Known rows, with every way that one mark hangs from another:
U[L[K]]: [-20  -6 -24   0  -2  -5  20  -6  -4  -2  11   7 -20  -6 -14 -11 -11   8
 -27   0 -10]
H[Q]: [  6   5  -1 -24 -15 -13  19  16 -20  -1  -4 -13  -9   0 -10  -2  -9  -5
 -17 -32  -4]
D[G[X] K[B H]]: [-41  16  40 -30  37  30  17  23 -24  26 -18 -63  14 -30  48  30 -47 -39
  -7  -3 -74]
D[G K]: [-11  31  33 -37  20   4  10  20 -15   5   2 -29  24   8  15   4 -33 -27
 -32  20 -21]
L[K[B D H[Q]] U]: [-42  20 -41 -55   4   8  50  48 -50  12 -23 -29 -11 -24 -14  20 -31 -19
 -58 -51 -58]
F[Q[H]]: [  9   8   6  -8  -9  -2  24 -20 -14  -3  18  19  12 -16   6  -8   2 -26
 -26 -13  17]
D[K[B H]]: [-15  -4  24 -17  12   1   7  23 -34  12 -28 -18   7  -1  18   9 -57 -30
 -24  -8 -66]
Q[H]: [ -1   7 -10  -7   8 -15  11 -17   8   5  -3  17  17 -15  -3  -9  -1  -4
  -9   6  -4]
L[K[H[Q]] U]: [-31  25 -38 -46 -31  -7  28  27 -36 -10 -17 -22 -29 -25 -28  14 -34 -15
 -64 -26 -39]
Q[F H]: [ -5   1 -13 -24  15 -47  35 -30  15  -1 -19  24   6 -12  15 -26 -22   2
 -23   4  -5]
D[G K[H L]]: [ -9  55  13 -17  28  35  41  32 -15  24 -15 -53  33 -17  43  -5 -61 -53
 -35   2 -42]
U[L[K[B D]]]: [-31 -11 -27  -9  33  10  42  14 -20  20   6   0  -2  -5   2  -4  -8   3
 -21 -24 -30]
G[X]: [ -2 -12   6   5  -2  18   2  -4   7  19   9 -16 -16 -20  11  23   8   5
  30  -3 -11]
V[Q[H]]: [ 12  15  -8 -29  -3 -22  21  -4   8 -11  -9  14  14 -37   2 -12  -3 -28
 -16  16   4]
L[K[B H[Q]] U]: [-53   7 -25 -55  -8 -13  25  33 -55 -10 -21 -25 -22 -31 -14  10 -46 -25
 -73 -54 -63]
H[Q[F]]: [  2  -1  -3 -41  -7 -47  43   3 -12  -7 -19  -5 -20   3   6 -20 -30   1
 -29 -34  -5]
K[H[Q[F]] L[U]]: [-14  29 -38 -34  -7 -16  70  14 -20  15 -32 -27 -14 -30  21 -20 -66 -26
 -52 -60 -38]
K[D H L]: [ 13  37 -36  20  20  52  55  26   6  42 -18 -27  22 -17  29   0 -13 -21
  13 -13 -16]
K[D]: [ 11  13 -17  -1  11  22  25  14   4  22  -1  -4  13   7   0   9  16   6
  16   4   5]
U[L[K[H]]]: [-27   9 -36  11  -5   7  29  -3   0  -1 -11  -6 -20 -18  -5  -4 -20   2
 -22   8 -28]
U[L[K[B D[G] H]]]: [-64  37 -30 -15  56  33  59  21 -13  15 -17 -42  20 -25  28   2 -16 -17
 -28  -7 -47]

Rows:
[-44  -2 -24 -20   2 -12  43  19 -39  -1 -21 -24 -24 -23  -2  -8 -41 -14
 -49 -52 -57] => U[L[K[B H[Q]]]]
[-11  44  19 -12  26  53  42  26  -8  43  -6 -70  17 -35  55  16 -53 -48
  -4  -1 -53] => D[G[X] K[H L]]
[-17  30 -34   8   0  30  29  12  -5  22 -12 -21   6 -32  15   0 -36 -27
 -24 -26 -33] => K[H L[U]]
[  9   9 -11 -46   5 -54  44 -18  14 -17 -24  21   3 -33  20 -30 -24 -23
 -28  15   4] => V[Q[F H]]
[-15  66 -20 -30  21  32  61  38  -9  17 -30 -59  25 -16  16  13   0 -18
  -7 -12 -17] => K[D[G] H[Q]]
[-25  78 -43 -35  25  48  80  47 -20  38 -19 -68  31 -35  21   7 -26 -40
 -36 -46 -32] => K[D[G] H[Q] L[U]]
[-52 -15 -11 -43  11 -13  -2  15 -40 -11   7   1 -13 -19 -12   4 -28 -15
 -63 -30 -41] => L[K[B] U]
[-37  40  -6  -2  67  74  63  32  -4  55 -13 -77  35 -51  72  19 -16 -40
  20 -37 -52] => K[B D[G[X]] H L]
[-46  36 -24 -48  26  43  36  24  -7  23  20 -45  -1 -36   5  38  10  -8
 -19   5 -19] => L[K[D[G[X]]] U]
[  0  48 -50 -17  -2  37  71  43 -22  44 -18 -38   8 -25   2   8 -28 -26
 -24 -55 -33] => K[D H[Q] L[U]]
[-49  41  11 -39  44  28  35  37 -41  27 -15 -54  36 -30  43   1 -81 -64
 -65 -35 -80] => D[G K[B H L[U]]]
[-28  56 -14 -30  53  42  80  53 -30  36 -26 -72  41 -31  52  -6 -32 -49
 -26 -66 -46] => K[B D[G] H[Q] L]
[-59  10 -11 -22  58  38  52  15 -11  33  16 -46   4 -33  30  18   2  -6
  -3 -21 -39] => U[L[K[B D[G[X]]]]]
[-30  10 -25 -19  26  22  33  31 -23  10 -23 -18   2 -15  12  11 -15 -13
 -21 -10 -42] => L[K[B D H]]
[-21  29 -38 -26  21  32  68  49 -41  44 -24 -42  15 -31  17   5 -41 -36
 -35 -83 -58] => K[B D H[Q] L[U]]
[ -5   5  15  -8  23  19  29  32 -37  31 -20 -28  18 -13  40  -8 -75 -48
 -32 -34 -69] => D[K[B H L]]
[-14  12  -7 -12  15  11  47  34 -37  20 -26 -40   7 -29  33 -15 -50 -40
 -30 -79 -51] => K[B H[Q] L]
[-17  34  24 -62   7  -9  64  20 -19  18 -32 -66 -14 -22  40  15 -64 -28
 -26  -9 -53] => D[G[X] K[H[Q[F]]]]
[-41  -2 -28 -44  22   9  22  29 -35  10   5  -3  -1 -12  -9  14 -13  -9
 -46 -28 -36] => L[K[B D] U]
[-18  34   0 -14  37  50  36  15  13  34   8 -49  18 -22  29  32  24  -4
  34   9  -4] => K[D[G[X]]]
[-73  45 -30 -50  47  32  40  36 -29   6 -17 -45  21 -33  16  20 -21 -29
 -53  -9 -54] => L[K[B D[G] H] U]
[ -8  28 -38 -10   3  28  36  25  -3   9 -17 -14  -4 -10  -3  15  -3  -3
 -11  18 -16] => L[K[D H]]
[-53  55 -28 -20  62  55  59  37 -18  39 -17 -58  47 -40  47   6 -30 -44
 -30 -41 -53] => K[B D[G] H L[U]]
[-38  11 -22  -1  24  24  26  17 -25  23 -17 -25  12 -37  27  -3 -48 -37
 -33 -54 -58] => K[B H L[U]]
[-47  39 -16 -32  66  42  51  34 -24  37   7 -43  47 -29  39  -1 -21 -38
 -34 -51 -36] => K[B D[G] L[U]]
[-19  35  27 -21  15  37  20  17  -5  26 -12 -60   6 -25  34  33 -34 -29
   3  24 -49] => D[G[X] K[H]]
[ -3  25 -24 -12  27  32  71  48 -34  41 -27 -44  19 -22  33  -4 -34 -34
 -14 -74 -47] => K[B D H[Q] L]
[-13  40  25 -44   0  22  40  34 -25  25 -18 -72  -3 -24  22  32 -43 -34
 -13  -7 -54] => D[G[X] K[H[Q]]]
